Known rows, with every step that occurs
L-U-T-C-V: [-1.40 -0.66  0.76  0.53  1.23  0.42  0.45  0.18 -0.06  3.72 -3.99  0.22
  1.13  0.26  2.38  0.87 -0.89  0.97 -0.88 -0.70  4.22]
T-C: [-0.36  0.63  1.27  0.61 -0.19  0.85  0.65 -0.61  0.58  1.17 -3.24  1.18
  0.39  0.22  1.07 -1.27 -3.50  3.13  0.11  0.22  0.87]
L-T: [-0.19  2.21  0.74 -0.42  1.04  1.15  0.73 -1.55 -0.76  1.00 -2.32 -1.44
 -0.10  0.35  1.32  0.61 -2.19 -0.05  1.66  0.62 -0.68]
W-U-T-L-V: [-1.96 -2.20  2.70 -0.01 -2.28 -0.07  1.15 -1.95  4.33  1.36 -4.90 -1.04
 -0.12  0.69  2.38  0.45 -2.03  0.52  1.76 -1.46  1.70]
V-U-T: [-2.30 -0.79  0.22 -0.13  0.51  1.20  0.26  0.94  2.63  3.64  0.00 -1.53
 -0.42  2.77  0.78  1.14 -3.42 -1.18 -0.05  0.66  1.62]
C-T-L-U: [-0.76 -2.48  1.49 -2.01 -0.08  0.25 -0.74  1.08  0.96 -1.18 -3.00 -0.65
 -1.38  0.84  1.76 -0.38  6.50  0.23 -0.39 -0.68  0.45]
W-U-L-T-C: [-1.62  3.00  2.06 -0.44 -0.17  2.35  0.74 -2.24  0.14  1.53 -8.09 -0.87
  1.01 -0.42  2.00 -1.00 -5.35  5.75  2.59 -0.08  0.18]
T-U-L: [-2.67  1.82 -0.47 -1.05 -1.57  1.47 -0.47  0.00  1.94  0.64 -0.33 -1.03
  0.42 -0.32  0.25  1.88  4.47  1.05 -0.01 -0.39  1.15]
V-L-C-T-U: [-0.64  4.60 -0.44 -0.29  1.67  1.06 -0.51  0.39  4.53 -1.68 -2.01 -0.56
 -0.78 -0.53  2.54  0.94  2.16 -0.90 -0.31  0.57  1.14]
U-T-C-V: [-1.60  1.12  0.50  0.76  0.81  0.23  0.30  0.33 -0.18  4.04 -3.92  0.76
  1.54 -0.51  2.43  0.49 -2.81  0.73 -0.69 -0.51  4.31]
C-L: [-0.40  2.14  0.23 -0.68  1.62 -0.43  0.73  0.74  2.00  0.86 -1.19 -0.09
 -2.29  1.04  1.37  2.06 -0.43 -4.10 -0.69 -0.40  0.37]
U-T: [-2.64 -0.29  0.25 -0.09 -0.45  0.19  1.00  0.48  0.80  3.07 -1.48 -0.43
  0.33  2.16  0.24  1.03 -0.92 -0.29  0.45  0.80  0.51]
C-V-U-L-T: [-1.90  2.75  0.00 -0.93  1.99  2.78 -0.96 -1.31  0.89  2.24 -2.16 -2.78
  0.75 -0.86  2.64  1.44 -3.26  0.40  1.08 -0.16  2.12]
U-T-C-L-V: [-1.66 -0.33  1.98  1.37  1.02  0.70  1.83 -1.94  6.13  2.13 -4.23  0.29
 -1.21  1.75  3.21  1.41 -6.27 -0.49  0.22 -0.57  2.07]
W-U-T: [-1.61  0.06  0.91 -0.37 -1.13 -0.55  1.10  0.34  0.10  2.15 -5.13 -1.25
  0.31  1.56 -0.12  0.26 -1.90  1.52  1.90 -0.34 -0.03]
U-T-L-C: [-3.80  2.73  2.47 -1.13 -1.30  1.12  1.05 -2.54  4.46  2.08 -3.24 -0.26
 -0.05  0.62  2.39  1.31 -1.33 -1.62  1.04  1.23  0.44]
U-T-L: [-3.60 -0.16  1.78 -1.73 -2.42 -0.04  0.90  0.47  1.53  3.48 -2.75 -0.41
 -0.39  1.73  1.71  1.16  2.20 -2.01  0.42  0.11  1.46]
C-V-U: [ 0.84  0.11 -0.65  0.18  2.26  0.81 -1.60  1.02  1.32  1.74  1.54 -1.34
 -0.05 -0.87  1.78  0.80 -2.73 -2.40 -1.38 -1.07  3.96]
U-L: [-2.78  0.69 -0.36 -0.83 -0.63  1.50 -0.89 -0.53  0.97  0.20 -1.05 -0.64
  1.13 -0.82  0.20  0.43  0.80  2.46  0.36 -0.05  0.23]
V-U: [ 0.44 -0.51 -0.11 -0.08  1.20  1.22 -0.92  0.59  2.27  0.71  1.89 -1.39
 -0.89  0.75  0.63  0.09 -3.11 -1.16 -0.54 -0.16  1.36]
V-U-L-C: [-2.84  3.08  0.69 -0.45  0.91  3.09 -0.98 -2.90  5.50  0.02 -0.73 -1.33
  0.58 -0.99  1.58  0.81 -4.36  1.34  0.67  0.99  0.34]
W-U-L: [-1.80  1.08  0.28 -1.11 -1.20  0.78 -0.74 -0.62  0.28 -0.70 -4.74 -1.46
  1.13 -1.43 -0.20 -0.36 -0.18  4.27  1.86 -1.23 -0.34]
W-U-T-L-C-V: [-1.95  3.25  1.68 -0.72 -0.17 -0.19  0.07 -1.57  1.87  2.29 -5.36 -0.66
  1.00 -2.00  2.98  1.41 -1.05 -1.61  0.80 -0.92  3.29]
C-L-T: [-0.53  3.86  0.88 -0.92  2.32  0.74  1.29 -0.88  0.84  1.65 -3.26 -1.48
 -1.94  1.18  2.41  2.22 -2.54 -3.28  1.21  0.26 -0.35]

Rows
[-2.39  1.02 -0.21 -0.36  1.05  2.58 -1.83  0.04  2.40  2.10 -1.49 -1.12
  1.27 -1.39  2.15  0.43 -3.09  2.06 -0.75 -0.88  3.87] => T-C-V-U-L
[-0.74 -3.31  1.62 -1.81 -0.79  0.22  0.38 -0.11  0.95  0.34 -1.41 -0.98
 -1.32  1.36  1.17  0.92  6.27 -1.06 -0.22 -0.83  0.53] => T-L-U
[-0.28 -2.31  1.59  0.08  0.00  1.40 -0.57 -1.13  5.79  0.74  0.57 -1.54
 -1.23  0.60  2.61  0.28 -3.78 -1.59 -0.07 -1.14  2.76] => T-L-V-U
[-2.63 -1.59  0.76 -0.88  1.13  0.17  1.67  0.79  2.31  3.19 -2.41 -1.24
 -1.75  3.88  1.16  2.94  1.89 -2.53 -0.31  0.25  0.62] => C-L-U-T
[-0.05  3.88 -0.89 -0.40  2.21  0.96  0.85 -0.14  1.48  2.19 -1.52 -2.30
 -0.60 -0.02  3.31  3.40  2.23 -3.49  0.12 -0.64  3.19] => C-V-L-T-U
[-3.04  4.34  0.73 -0.56 -0.59  2.26 -0.02 -2.93  4.80 -0.20 -1.25 -0.77
  0.60 -1.04  1.17  1.90  0.46  0.89  0.73  0.91  0.17] => T-U-L-C
[-1.48  1.06  1.31 -1.90 -1.06 -0.12 -1.18  1.57  1.02 -0.90 -3.47  0.44
 -0.71 -0.77  2.16 -1.33  3.24 -0.29 -0.01 -0.35  0.82] => C-T-L
[-2.67  2.70 -0.66 -1.23 -0.86  1.54 -1.52  1.10  1.93 -0.97 -1.86 -0.64
  0.39 -0.90  0.76  0.50  4.66  2.25 -0.14 -0.17  1.08] => C-T-U-L
[-0.09 -0.59  1.06  1.08  1.35  0.06  0.89 -1.73  5.21 -0.21 -1.42 -0.23
 -1.62  0.47  2.38  1.70 -3.62 -2.36 -0.06 -1.05  1.20] => C-L-V
[-1.58  3.02  0.95 -1.29 -0.01  1.76  0.13 -1.99 -0.65  0.53 -6.01 -2.63
  0.77 -0.83  1.18  0.31 -2.34  3.40  3.16 -0.42 -0.89] => W-U-L-T
[-1.79  2.74  1.79 -0.39  0.75 -0.12  1.96  0.48  2.63  3.13 -7.13  0.06
 -1.76  2.13  2.08  1.20 -4.47 -0.64  0.68 -0.39  1.06] => W-U-T-C-L
[-0.69  2.63  1.24 -0.16  1.43  0.26  1.24  0.25  2.59  1.64 -3.83  0.91
 -2.00  1.17  2.21  1.04 -3.32 -1.66 -0.57 -0.17  1.04] => T-C-L
[-1.18 -1.50  1.11  0.67 -0.89  1.02 -0.30 -2.87  3.79 -1.36 -4.18 -1.32
  1.13 -1.40  1.13 -0.28 -3.37  4.37  1.92 -1.77  0.63] => W-U-L-V
[-2.41  0.20 -0.38 -0.84  0.38  2.47 -1.59 -0.02  2.77  0.80  0.46 -1.75
  0.39 -0.22  0.72  0.54 -1.68  1.52 -0.09 -0.23  1.35] => V-U-L
[-2.38 -2.96  0.61 -0.45  0.17  0.52  1.23  0.26  1.01  2.65 -1.63 -1.17
 -0.30  3.30  0.34  1.57  2.20  0.07  0.05  0.50  0.38] => L-U-T
[-0.23  3.40 -0.52 -0.57  1.60  1.24  1.28 -0.34  2.14  1.66 -1.28 -2.29
 -1.09  1.03  2.61  2.96  1.89 -2.71  0.66 -0.06  1.49] => V-L-T-U
[-2.20  0.76 -0.84 -0.69  1.21  2.05 -2.13  0.25  1.99  1.57  0.17 -1.73
  1.06 -1.60  1.62  1.10 -1.33  0.54 -0.78 -1.02  3.41] => C-V-U-L
[-0.53  2.53 -0.47 -0.41  3.37  1.68  0.92 -1.28  1.00  1.49 -2.87 -2.28
 -0.21  0.48  3.18  1.43 -3.20 -1.15  1.45  0.44  0.37] => V-L-T
[ 0.14  2.52 -0.34 -0.49 -0.25  0.02 -0.82  2.04  1.23 -1.54 -0.95 -0.03
 -0.90 -0.11  0.70  0.08  4.77 -0.22 -0.64 -0.13  1.02] => C-T-U
[-0.36  1.50 -1.25  0.69  3.84  0.75 -0.03  0.41  1.74  2.21 -3.04 -0.16
  0.93 -1.26  4.11  0.94 -2.99 -0.70 -1.06 -1.01  4.51] => T-C-V-L
[-2.06  2.48  1.58 -0.29  0.91  3.35  0.25 -1.80  1.77  2.51 -4.76 -1.09
  0.55  0.40  2.55 -0.52 -6.38  4.07  1.35  0.57  1.21] => V-U-L-T-C
[-0.10  1.10 -2.03  0.28  3.92  0.19 -0.45  0.81  1.31  1.44 -0.94 -0.96
  0.71 -1.46  3.44  1.76 -0.80 -2.61 -1.10 -1.16  3.85] => C-V-L
[-0.30 -1.63  1.48 -0.07  0.54  1.45 -1.43 -0.23  5.80 -0.52 -0.70 -1.26
 -1.18  0.17  3.07 -0.73 -3.68 -0.63 -0.16 -0.99  2.60] => C-T-L-V-U
[-1.98 -1.72  0.63  0.88 -0.39  1.65 -0.34 -2.78  4.39 -0.69 -1.33 -0.70
  1.14 -0.95  1.42  0.39 -2.58  2.93  0.69 -0.81  1.13] => U-L-V
[-0.91 -2.29  2.11  0.17 -1.51  0.22  0.42 -2.30  4.27 -0.03 -1.57 -0.25
 -0.28 -0.25  2.46  0.23 -0.84 -0.54  0.53 -1.27  1.69] => T-L-V
